Each row was made from one small tree. Brackets hold a mark, then the marks that hang from it, in alphabetical order. Every link used is in the known rows. Write each row's tree.
In the rows, 128 means zero.
Known rows
(kolop nalum): [ 81 123 138 124 137 146 153 106 156 137 129 123 104 133 119 120 128 126
 142  99 124]
(pokuru (dipev (bofi kivus)) (ridiv vimo)): [245 186 104 117  74 139 108 130 109 103 155 116 155 124 162 140 106 121
  68  69 101]
(ridiv pokuru vimo): [124  99  99 143  92  80 117 147  98 112 108 126 168 118 128 143 153 132
  98 142 129]
(pokuru (ridiv vimo)): [169 155 105 136 109 116 113 136 101 127 108 124 190 124 150 131 143 120
  96 132 129]
(dipev bofi (pokuru kivus (ridiv vimo))): [178 158 106 113 105 125 135 121  83 143 143  99 139  88 148 108 240 170
  76 151 108]
(dipev (pokuru kivus)): [ 98 131 127 111 145 112 151 113 111 149 135 127  89 101 117 105 208 160
 111 163 114]
(kivus kolop pokuru): [104 109 135 136 124 101 124 119 103 130 138 154 160 129 151 147 108 116
 166 155 151]
(bofi kivus): [162 134 124 119 129 109 151 118 128 108 126 139 129 120 144 126  94 119
 110 109 114]
(bofi dipev (kivus kolop (pokuru ridiv))): [173 137 142 153 109  97 141  81  86  84 132 171 223 141 191 101 101  88
 129 149 150]
(bofi dipev): [153 117 147 144 129 136 140 103 140 107 123 131 159 134 126  86 167 113
 117 148 137]
(kivus kolop (pokuru (dipev bofi))): [144 135 137 127  89 142  96 124 111 125 186 136 125 139 146 158 105 128
 155 111 136]
(ridiv (pokuru (kivus kolop)) vimo): [ 91  82 114 133 104  71 122 152  69  97 113 139 117  96 119 160 203 133
 102 185 148]
(nalum kolop): [ 95 106 144 122 123 122 145 128 129 146 135 130 110 143 125 112 120 125
 160 132 122]
(dipev (bofi (kivus kolop pokuru))): [181 114 132 120 106 107 145 108  98 106 163 141 147 112 175 143  89 126
 144 121 129]
(kivus pokuru): [124 135 126 128 137 109 121 116 129 152 147 143 166 123 149 157 103 126
 151 141 131]
(pokuru dipev ridiv): [133 183 119 133  93 151  83 130 112 122 152 135 136 161 142 138  99 113
 114  93 126]
(dipev (bofi (kivus kolop)) pokuru): [165 101 129 123  90 109 172 106  86  95 138 122 114 118 153  68 152 154
 117 115 113]
(bofi (dipev (pokuru kivus))): [123 121 147 127 146 120 163  88 124 127 131 129 123 106 114  64 248 146
 101 184 124]
(pokuru (kivus kolop) ridiv): [102 141 133 126 121 125 117 129  71 108 135 143 111 122 144 139 168 123
 125 163 153]
(ridiv (pokuru dipev (kivus kolop)) vimo): [ 89 110 114 128  88  87  96 157  80  97 133 143  96 114 105 171 184 125
  96 156 141]
(dipev (bofi (kivus (pokuru ridiv)))): [209 170 113 121 100 121 125 102  97 123 173 133 185 121 200 148  75 128
 121  99 115]
(pokuru dipev (kivus kolop) ridiv): [100 169 134 123 105 141  89 134  84 108 155 148  86 139 132 152 150 115
 118 134 145]
(pokuru kivus): [115 137 132 108 153 128 130 128 126 135 141 130  86 100 117 153 172 137
 116 157 128]
(ridiv (pokuru dipev) vimo): [123 125 100 139  75  97  90 152 109 111 129 130 145 135 114 156 134 126
  92 113 122]

Which tree is each row?
[213 144 115 146 104  91 168  85  98 100  97 134 227 122 163  41 185 121
  63 140 110] | (bofi (dipev (pokuru (ridiv vimo))) kivus)
[ 77 106 137 120 132 103 154 117  85 126 126 137  82 107 118  96 213 153
 128 178 134] | (dipev (pokuru (kivus kolop)))
[197 128  96 123  57 101 110 142 105  87 153 118 131 119 140 152 117 135
  69  78 101] | (ridiv (pokuru (dipev (bofi kivus))) vimo)
[241 168 100 120 100 103 126 114  99 127 152 127 216 102 197 157 101 127
  97 110 110] | (dipev (bofi (kivus (pokuru (ridiv vimo)))))
[210 190 116 117  75 156 104 118 108  98 175 123 123 143 167 132  81 124
  93  58 106] | (pokuru (dipev (bofi kivus)) ridiv)
[175 185 119 126  73 175  82 129 109 119 178 111 124 152 150 134 115 132
 110  76 119] | (pokuru (dipev bofi) ridiv)
[145 146 123 136 107  88 128 107  74 107 138 167 190 137 193 141  62 102
 142 130 141] | (bofi (kivus kolop (pokuru ridiv)))
[111 106 104 123 116  79 119 148  95 119 121 128 125  90 117 168 199 143
  86 170 129] | (ridiv (pokuru kivus) vimo)
[102  96 156 135 134 111 167  92  98 105 122 140 116 113 115  56 251 138
 115 198 142] | (bofi (dipev (pokuru (kivus kolop))))
[ 46 106 153 113 150 136 159 111 128 122 135 136  55 112 109 135 176 125
 146 143 144] | (pokuru (kivus (kolop nalum)))
[183 133 136 117  81 141 125 125 110  81 165 131  86 134 141 129  96 122
 116  79 119] | (pokuru (dipev (bofi (kivus kolop))))
[169 118 138 137 124 103 182  78 125 101 116 138 163 126 142  38 167 128
  94 136 109] | (bofi (dipev pokuru) kivus)
[168 182 107 132  93 132  87 141 113 128 130 129 165 142 137 146 124 111
  91 103 122] | (pokuru dipev (ridiv vimo))
[171 192 117 126  82 156  74 116 110 141 197 127 163 148 171 163  92 130
 133  90 123] | (kivus (pokuru (dipev bofi) ridiv))
[102  86 159 141 121 112 211  60 129  86 107 144 134 137 133  20 173 117
 125 123 126] | (bofi (dipev pokuru) (kivus (kolop nalum)))
[184 106 134 120  96 124 152 121  99  81 144 126 110 116 154 115 113 130
 122 107 126] | (dipev (bofi (kivus kolop)))
[ 85 136 128 129 114 109 137 115  58 121 129 139 115 122 143  93 204 147
 121 171 138] | (dipev (pokuru (kivus kolop) ridiv))
[203 159 125 108  94 149 121 122 136 104 175 121  92 129 140 136  89 131
 100  64 100] | (pokuru (dipev (bofi kivus)))
[139 115 132 128 126  82 145 109 101 111 136 165 159 122 165 145  72 109
 148 137 137] | (bofi (kivus kolop pokuru))
[ 96 130 147 122  99 160 120 102 139 133 188 130 102 143 137 150 102 125
 170  83 133] | (kivus (kolop nalum) (pokuru (dipev bofi)))
[146 161 118 114 106 141 131 110  82 138 165 105 108 107 153 100 216 173
 100 140 112] | (dipev bofi (pokuru kivus ridiv))
[145 174 123 133  92 105 102 112  86 106 159 172 167 155 180 154  44  95
 136 100 135] | (bofi (kivus kolop (pokuru dipev ridiv)))
[150  91 149 146 110  93 186  81 100  78 106 148 156 132 142  28 173 121
 111 150 129] | (bofi (dipev pokuru) (kivus kolop))
[112 141 126 146 105 106 106 117  75 125 139 155 190 145 176 144  98 112
 159 148 155] | (kivus kolop (pokuru ridiv))
[145 138 114 145 105  90 109 128  75 129 119 149 222 125 172 153 123 108
 135 159 151] | (kivus kolop (pokuru (ridiv vimo)))
[227 154  97 123  83 106 155 110  84 116 128 107 181 107 174  82 163 154
  71 103  94] | (dipev (bofi kivus) (pokuru (ridiv vimo)))
[ 28 100 148 115 142 121 179  96 114 135 128 132  60 112 108  88 213 149
 141 149 130] | (dipev (pokuru (kivus (kolop nalum))))
[166 132 110 124  58 118 108 129 105  82 174 123 101 138 144 144  92 137
  94  67 105] | (ridiv (pokuru (dipev (bofi kivus))))
[133 165 121 122 104 124  93 146  84 113 134 141 118 120 128 162 173 112
  94 146 141] | (pokuru dipev (kivus kolop) (ridiv vimo))
[ 58  85 126 133 104  88 118 141  69  92 133 144  87 115 122 149 177 136
 125 174 152] | (ridiv (pokuru (kivus kolop)))
